Each row was made from one walk, in order. Every step used is in the known rows, and no mark comes twice. Write each row's walk.
(in the rows, 128 means zero)
Known rows:
sifo-fenes: [144 108 116  94 128  79 156 118 144 136 145 123 136 124 134  98 151 143
 124 141 144 117 180 115 117 120 135 119]
raka-vuta: [140 139  97  88 144 120 148  98 163 144 140 121 133 113 128 103 130 116
 119 152 131 100 165 108 106 106 135 152]
raka-fenes-sifo: [115  93 105  80 144  59 170 134 143 146 159 104 123  97 130 121 131  99
 129 176 146  99 157  96 111 117 132 157]
pebemum-sifo-fenes-raka-vuta-gezuga: [160  98  73  60 181  73 116  94 189 172 168 110 121 107 134 137 166  80
  93 160 144 124 186  67  80 133 128 145]
fenes-raka: [134 140 119  93 147  80 165 104 155 124 158 116 128 107 126 133 145 112
 108 164 156 115 133 119 115 117 119 133]
vogak-fenes-raka-vuta: [142 120 101  73 174  72 150  88 167 136 166 108 130 101 129  82 158 103
 140 161 132 115 155  96  90 111 129 151]
raka-vuta-gezuga-kozum-lalo: [179 117 118  96 131 139 131  76 176 132 127 106 119 103 116 106 140  81
 127 122 117 126 169  79 103 168 165 123]
sifo-fenes-raka: [147 105 121  78 149  53 169 107 150 138 157 115 128 119 129 104 167 122
 122 156 153 126 159 116 109 115 125 119]
lalo-gezuga-lalu-sifo-fenes-raka: [128 116 103  65 150  88 188  95 159 115 160 132 164 119 143 136 148  71
 148 159 191 137 150  95 130 158  89 138]
raka-fenes-vogak: [101 115  77  90 135  68 147 110 164 152 158  92 124  95 123 128 144  99
 121 168 127  97 152  94 120 132 137 165]
lalu-sifo-fenes-raka-vuta-gezuga: [167 111  80  56 181  63 159  88 192 146 153  94 139  88 136 113 159  78
 109 152 147 127 189  80 111 146 110 163]
siso-vuta-gezuga: [164 125  75 112 148 116 131  97 176  91 168  83 133  90 122 145 135 105
  87 140 141 127 161 101 146 156 155 137]
vuta-gezuga-lalu-sifo-fenes-raka: [161 131  93  72 170  87 169  98 177 112 162 114 145  92 146 131 140  95
 125 148 170 152 160  85 133 182 108 154]
sifo-fenes-raka-vuta: [160 102 102  55 167  62 167  89 169 162 151 110 126 119 123  78 168 104
 123 158 139 117 171 106  93 102 129 137]
siso-vuta: [136 123  92 107 139 122 156 104 164 103 158  98 131 103 125 136 140 110
 109 147 145 110 155 117 140 130 151 134]
kozum-gezuga: [129 146 115 116 121  97 134  98 154 110 146 122 122 103 108 147 144 126
 109 162 122 118 157 105 149 130 116 129]
gezuga-lalu-sifo: [117 167 105  98 136 149 177 112 161 109 140 139 147 100 153 143 107 112
 141 144 162 117 149 102 140 158 104 166]
vuta-gezuga: [159 142  96 116 135 100 125 110 161 111 157 108 140 100 128 139 122 129
  91 145 144 125 158 103 125 144 133 138]
lalo-kozum-gezuga-vuta: [164 134 131  96 118 102 146  86 169 111 184 126 121 110  87  96 125  80
 181 135 121 108 168  88 153  97 128 123]
lalo-kozum-gezuga-lalu-sifo-fenes: [150 136 123  95 117 119 173  94 183 131 167 140 120 106 121 129 148  93
 181 134 137 145 190  86 168 146  96 128]
sifo-fenes-raka-vuta-gezuga-kozum: [190  96 112  65 170  75 146  74 172 138 157  87 116 111 117  47 155  98
 137 139 129 147 161  80  80 145 152 126]
vogak-fenes-raka-vuta-siso: [164 114  88  65 178  81 152  84 147 124 175  97 143  96 121  71 141  93
 117 170 105 133 168  88  85 116 124 158]
lalo-gezuga-lalu-sifo-fenes-vogak: [ 98 106  67  80 131  93 181  97 181 116 165 124 165 113 152 144 131  64
 152 145 178 120 167  84 143 169  99 160]
fenes-raka-vuta-gezuga-lalu: [175 149  78  67 183 118 145  71 183 125 164 109 134  99 126 113 117  89
 112 160 148 140 128  91 106 149 130 163]
pebemum-sifo-fenes-raka-vuta-siso: [157  90  78  47 173  93 142  98 158 172 166 113 129 113 131 116 155  76
  96 175 121 124 194  75  73 114 119 151]
kozum-lalo-gezuga-vuta: [141 100 119  83 113 107 150  92 145 103 147 136 165 126 108 131 135  50
 147 134 162  92 160  96 131 129 141 115]
siso-vuta-gezuga-lalo-kozum: [183 110  86 108 111 130 122 106 206 104 188  98 121  82 102 137 138  65
 135 121 167 132 175  93 132 148 123 109]
lalu-gezuga-lalo: [118 156 101 109 111 127 117 133 146  97 141 130 136 101 120 144 112  99
 123 154 180 117 157 117 117 145 105 118]
lalu-sifo-fenes-raka-vuta-gezuga-lalo-kozum: [182  97  91  56 145  78 150  96 221 156 170 110 122  81 114 103 162  36
 157 132 175 132 205  71 100 139  79 132]
kozum-lalo-gezuga: [133 114 120 109 100 111 146 104 151 122 137 134 152 125 118 178 156  77
 111 141 159 107 161 110 131 143 129 103]

Which walk is each row?
[143  96  97  40 154 110 186  71 182 147 136 136 154 120 134 145 172  22
 149 149 173 127 173  82 121 167 104 139]  kozum-lalo-gezuga-lalu-sifo-fenes-raka-vuta
[195  80 123  60 155  86 149  67 180 148 136  97 109 110 113  81 177  70
 131 130 125 144 172  76  89 166 164 106]  sifo-fenes-raka-vuta-gezuga-kozum-lalo
[175 127 110 116  97 115 114 120 191 121 175 125 126  93 108 129 125  90
 142 124 167 131 175  93 114 136 103 108]  vuta-gezuga-lalo-kozum
[163 112  66  82 161 127 162  95 187  95 162  98 145  87 146 135 135  93
 124 129 160 147 181  84 157 195 137 154]  siso-vuta-gezuga-lalu-sifo-fenes
[156 161 126 113 112 141 151  88 173 121 176 140 113 112 104 134 130 105
 166 144 128 142 148  99 158 129 117 121]  lalo-kozum-gezuga-lalu
[133 165 136 122 122 136 139 116 130  95 146 111 125 117 128 107 108 117
 145 145 141 131 138 110 120 149 148 113]  lalu-gezuga-kozum
[142 120 156 111 101 132 160 101 146 120 122 126 113 117 124 120 146 107
 142 125 132 118 149 102 115 155 159 102]  gezuga-kozum-lalo
[102  93  81  77 114 101 183  91 185 124 147 133 156 113 146 177 152  34
 148 134 172 117 178  83 152 191 113 143]  kozum-lalo-gezuga-lalu-sifo-fenes-vogak
[130 131 106  80 137 122 182 114 155 124 141 138 148 111 155 115 132 121
 152 138 162 126 177 100 135 156 111 150]  gezuga-lalu-sifo-fenes
[146 135 101  70 166  92 162  87 172 145 151 112 126 107 122 108 147  94
 112 166 140 107 142 109  99 104 123 151]  fenes-raka-vuta
[131 124 135 113 107 117 148 100 138 101 150 121 149 132 121 102 125 105
 152 137 156 124 133 100 111 136 130 109]  lalo-gezuga-kozum
[116  97  87  93 130  58 163 108 170 138 160 105 129 114 136 109 147 116
 121 145 139 107 176 105 123 129 137 140]  sifo-fenes-vogak
[175 136  86  77 174  85 137  80 185 136 161  96 129  96 119 119 138  91
  93 162 140 123 147  94 103 129 130 157]  fenes-raka-vuta-gezuga
[171 117 101 113 140 132 135  87 169  80 164  77 121  95 119 107 127 102
 122 128 135 140 145  90 129 173 170 123]  siso-vuta-gezuga-kozum
[139 133 114  88 135  95 140  87 146  89 157 122 131 105  97 101 121  99
 147 153 127 103 154  91 147 115 131 140]  kozum-gezuga-vuta
[142 127  92  41 178 108 194  85 179 145 143 126 136 106 146  94 147  81
 150 157 160 127 165  91 112 141 107 168]  gezuga-lalu-sifo-fenes-raka-vuta
[159 106  77  68 166  71 108  92 186 115 167 104 133  77 115  87 149  81
 130 153 161 131 162  72  75 151 107 141]  vogak-fenes-raka-vuta-gezuga-lalo
[139 149 148 118 108 145 140 109 136 103 127 120 116 118 122 142 132  87
 142 134 137 128 151 109 128 172 164  94]  lalu-gezuga-kozum-lalo
[129 102 110  80 113 123 178  99 158 123 132 149 164 124 143 164 158  61
 151 131 176 126 185  91 146 181 110 122]  kozum-lalo-gezuga-lalu-sifo-fenes
[136 156 105  90 144 118 137 114 134  86 160 117 149 115 119 104  92  90
 148 151 152 100 152 110 132 121 148 138]  lalu-gezuga-vuta
[174  86  85  57 145  90 107 104 217 184 187 124 107  98 115 127 166  42
 143 142 167 129 199  58  67 126  96 117]  pebemum-sifo-fenes-raka-vuta-gezuga-lalo-kozum
[182 114 125  78 151 111 144  65 182 134 138  98 107  99 109 110 154  61
 123 137 127 135 144  79  96 165 158 122]  fenes-raka-vuta-gezuga-kozum-lalo
[112  97 110  99 144  58 171 131 150 108 174 117 133  97 149 109 123 117
 145 152 151 109 166  99 111 121 133 147]  vogak-fenes-sifo
[146 131 127 107  89 123 141 125 174 134 164 140 123 105 111 120 133  96
 161 128 171 112 169 108 110 109 100 104]  gezuga-lalo-kozum
[178 102 115 113 124 143 140  80 175  90 144  86 112  93 114 138 151  77
 119 115 130 138 156  85 138 197 183 105]  siso-vuta-gezuga-kozum-lalo
[152 164  70  78 165 152 149  87 191 119 144 119 147  86 144 129 100  89
 124 143 147 125 163  79 128 169 115 188]  raka-vuta-gezuga-lalu-sifo
[158 110  70 101 129 122 116 108 182  81 158  96 131  77 112 145 134  87
  99 137 174 126 164  95 127 171 127 125]  siso-vuta-gezuga-lalo
[187 119  81  50 183  92 151  74 180 139 164 109 134 108 128  82 141  97
 123 153 148 150 156  89 100 150 135 147]  sifo-fenes-raka-vuta-gezuga-lalu
[166 130  83  81 146 128 149  95 146 132 147 109 145 109 119  92 115 105
  97 162 102 114 178 100 102 110 129 162]  raka-vuta-siso
[165 132 109  55 158 104 181  65 205 155 174 125 111 100 111 107 165  54
 181 151 133 144 180  75 145 131  92 146]  lalo-kozum-gezuga-lalu-sifo-fenes-raka-vuta
[138 116  38  62 169 102 160  81 212 132 158 101 142  86 150 112 118  68
 130 140 141 123 187  65 127 180 123 193]  raka-vuta-gezuga-lalu-sifo-fenes-vogak
[187 128 119  89 120 113 146  82 153  97 193 116 133 104  80  83 110  68
 162 144  93 123 180  80 150 101 124 131]  lalo-kozum-gezuga-vuta-siso
[168 138  70 102 155 151 142  88 178  80 170  97 138  93 132 142 115 102
 108 139 151 143 140  98 148 178 155 148]  siso-vuta-gezuga-lalu
[ 92  94  73  90 132  73 139 121 182 159 167 120 117 112 151 160 152  98
 114 150 148  97 184  82 107 136 131 144]  pebemum-sifo-fenes-vogak
[134 116 108  83 129  96 146  97 141  91 164 126 173 128 112  98 111  78
 151 145 166  95 148  98 120 108 130 134]  lalo-gezuga-vuta
[115 171 104 102 133 137 161  94 165  95 140 138 133  91 128 162 122 108
 136 155 144 127 151  91 169 166  93 162]  kozum-gezuga-lalu-sifo
[158  97  74  47 161  69 142  98 197 135 142 107 133  78 126 109 160  59
 121 149 179 125 192  71  93 162  81 148]  lalu-sifo-fenes-raka-vuta-gezuga-lalo
[140 171 121 110 115 147 168  93 186 115 167 140 119  95 118 156 126  84
 174 139 138 135 163  91 174 147  89 145]  lalo-kozum-gezuga-lalu-sifo
[161 125  74  84 135 116 107 103 184 123 140 116 135  88 114 110 122  92
 107 141 159 115 173  86  92 143 110 143]  raka-vuta-gezuga-lalo
[142 155 121 116  95 134 123 133 166 117 170 134 124 106 110 141 117  77
 160 138 173 124 169 117 122 126 101  99]  lalu-gezuga-lalo-kozum
